Every row comes from one small tree of marks. The marks that hang from a mark follow it in brackets, in the order of their numbers. Every link used is in the known rows. Which tree was each row made from?
In the rows, zero is written as 128.
Known rows:
j_874[j_186[j_90] j_470[j_984]]: [155  83 140 134 114  81 167 133 143  87 147 109 112  96 118 164  66 117
 111  80]
j_984[j_186[j_251]]: [127  75 124 161 124 131 187 117 146 115 145  92 130 123 108 185 143 115
 111  72]
j_470[j_984[j_186]]: [134  55 130 161 122 102 162 130 142 104 150 106 121 118 141 181 106 117
 113  68]
j_251[j_133]: [146  90 149 177 158 119 164  82 142  73 129 106 121 137 131 126 132 117
 131  64]
j_874[j_470[j_984]]: [147  84 135 150 122  84 165 101 153  84 159 107 118 101 129 157  99 127
 121  76]
j_765[j_251[j_186]]: [144  61  99 175 155  90 178  73 129  97 138  76 122  91 123 170 121  97
 115  59]
j_133[j_874[j_186[j_90 j_251] j_470]]: [137 115 123 153 125 106 200 127 146 109 138 101 116 121  90 163 110 109
 146  80]
j_90[j_186[j_251[j_133[j_874]]]]: [127 109 165 183 146 156 209 115 140  82 123 112 121 156 120 129 150 118
 126  74]
j_186[j_90 j_251[j_133[j_874]]]: [143 100 136 155 133 120 176 126 164  99 117  95 122 151 130 137 137 111
 161  68]
j_470[j_251[j_133 j_186] j_984]: [134  44 143 152 155  67 117 128 131  60 143 117 118 126 174 136 108  91
 102  69]
j_90[j_186]: [139  91 155 188 137 128 190  98 139  91 140 120 122 110 132 155 135 119
 113  81]
j_251[j_133[j_874[j_470]] j_186[j_90]]: [150 107 131 169 139  57 178 119 143  87 135  95 108 114 115 145 122  79
 170  57]
j_765[j_251[j_133] j_874[j_186[j_90]]]: [142 103 123 149 154 137 169  94 121  64 106  93 119 137 119 130  91 120
 110  66]
j_874[j_186[j_90 j_251] j_470[j_984]]: [147  82 136 117 107 101 178 137 152  92 141  98 119 109 110 163  77 121
  97  85]
j_90[j_186[j_251[j_133[j_874[j_470]]]]]: [128 123 171 177 142 145 216 114 141  76 135 110 117 144 102 129 141 125
 131  76]
j_90[j_186[j_251[j_133]]]: [133  98 174 170 142 158 200 103 142  74 125 108 124 143 122 129 144 124
 101  76]
j_874[j_186[j_90 j_251[j_133]]]: [147  87 148 144 139 135 177 117 143  87 114  98 123 139 111 139 109 112
 107  74]
j_133[j_874[j_470]]: [135 116 122 182 140  92 188  95 147 102 155 109 117 113 108 158 131 112
 166  73]
j_984[j_186[j_90]]: [147  72 126 163 115  93 167 134 150 118 145 100 119  99 125 192 120 110
 142  68]
j_984[j_470[j_251]]: [131 103 140 168 148  83 132  92 140  73 156 114 117  91 140 142 128 118
 118  98]
j_470[j_984]: [142  62 129 160 129  99 153 105 153  92 142 111 124 118 157 155 108 116
 115  74]
j_186[j_90]: [159  79 123 160 122  89 157 109 163 107 137 103 123  99 143 166 121 110
 145  75]
j_133[j_874[j_186 j_470[j_251]]]: [126 107 132 175 156  91 170 119 122  87 157 126 114 118 106 156 108 107
 142  84]

Write each row's tree:
[121 106 133 161 122 122 187 107 142 103 147  85 120 106  97 170 138 119
 107  87] : j_984[j_186[j_251] j_470]
[145 114 142 146 127 107 181 128 164  91 127  92 117 138 113 137 128 117
 164  70] : j_186[j_90 j_251[j_133[j_874[j_470]]]]
[125 120 152 182 165  92 138 104 133  61 144 117 108 126 137 117 129 113
 147  88] : j_984[j_470[j_251[j_133[j_874]]]]
[141 103 134 164 114  82 165 124 147 105 147  93 109  82 114 180 115 113
 135  82] : j_984[j_186[j_90] j_470]
[135 107 153 170 156 108 181 116 125  67 134 114 108 148 110 126  90 115
 137  64] : j_251[j_133[j_874[j_186 j_470[j_984]]]]
[134  65 141 168 165  77 131 103 127  66 145 113 121 119 147 137 134  85
 115  71] : j_470[j_251[j_133 j_186]]
[151  86 143 140 127 122 165 115 167  89 120  91 125 137 132 136 132 118
 131  71] : j_186[j_90 j_251[j_133]]
[116 104 118 128 105 120 176 121 146  88 150 104 127 128 116 165 120 121
  98  82] : j_765[j_874[j_470[j_984[j_186[j_251]]]]]
[148  59 127 130 118  31 127 141 149  82 166 112 114  78 155 170  93  96
 120  82] : j_874[j_470[j_251[j_186[j_90]] j_984]]
[146  91 125 178 146  71 171 119 141  95 120  97 112 129 136 144 131  73
 166  56] : j_251[j_133[j_874] j_186[j_90]]
[138  56 156 152 155  93 113 127 141  55 144 126 120 138 176 125 104 121
 115  75] : j_470[j_251[j_133] j_984]
[127  41 136 153 133  88 125 153 137  89 162 123 122 114 161 179 104 115
 110  78] : j_470[j_251 j_984[j_186]]
[130  94 107 163 161 116 170  69 119  65 118  83 122 129 126 133 128  96
 108  57] : j_765[j_251[j_133 j_186] j_874]
[137  94 114 164 134  42 154 133 144 100 159 112 112  93 131 170 123  85
 167  78] : j_133[j_874[j_470[j_251[j_186[j_90]]]]]
[130  88 129 162 138  70 148 132 146  84 165 125 114 117 144 154 108 116
 154  80] : j_133[j_874[j_470[j_251 j_984]]]
[124 102 126 153 131 115 198 124 139  97 142 107 119 136 101 154 101 114
 122  79] : j_133[j_874[j_186[j_251] j_470[j_984]]]
[144 116 127 170 134  88 190 123 138 105 142 111 111 109  99 165 100 104
 159  77] : j_133[j_874[j_186[j_90] j_470]]
[143  36 118 138 124  41 114 149 149  90 150 114 120  94 184 170 101  85
 114  80] : j_470[j_251[j_186[j_90]] j_984]
[121 100 120 177 148 137 200 105 135 110 127 107 125 145 103 155 130 101
 126  79] : j_133[j_874[j_186[j_251]]]
[128  55 129 146 117 121 171 136 149 108 145  98 127 128 134 180 117 120
 100  73] : j_470[j_984[j_186[j_251]]]
[144 104 143 180 157 114 176 120 132  85 116 111 112 148 120 134 109 102
 155  64] : j_251[j_133[j_874[j_186[j_90]]]]
[119 127 119 138 128 140 192  87 133  85 138 106 130 128  88 147 122 114
  84  92] : j_765[j_874[j_186[j_251] j_470]]
[128  98 102 164 154 144 180  72 115  81 123  97 125 125 110 149 104 118
  92  75] : j_765[j_251 j_874[j_186]]
[138  99 159 156 137  79 130 146 136  71 148 105 106 100 132 153 110 117
 136  83] : j_984[j_186[j_90] j_470[j_251[j_133]]]
[146  41 142 138 140  51 110 149 143  66 139 115 115 116 183 142  98  88
 117  70] : j_470[j_251[j_133 j_186[j_90]] j_984]
[131 107 125 162 170 153 177  74 109  58 111  96 122 147 109 123 101 122
  97  65] : j_765[j_251[j_133] j_874[j_186]]
[142  58 144 132 113 112 161 158 157  95 131  94 119 137 142 164 105 121
 117  66] : j_470[j_984[j_186[j_90 j_251[j_133]]]]
[126  97 117 176 147  58 161 112 134  94 164 115 114 101 124 164 133  88
 154  78] : j_133[j_874[j_470[j_251[j_186]]]]
[124 115 122 145 134  95 142  93 140  71 160 125 126 110 132 146 130 117
 116  93] : j_765[j_874[j_470[j_251]]]
[133 107 144 191 170 129 185  98 122  78 120 114 116 158 112 127 117 103
 143  62] : j_251[j_133[j_874[j_186]]]
[129  99 148 171 160  71 133  93 126  57 147 106 111 101 137 129 128  94
 111  84] : j_984[j_470[j_251[j_133 j_186]]]
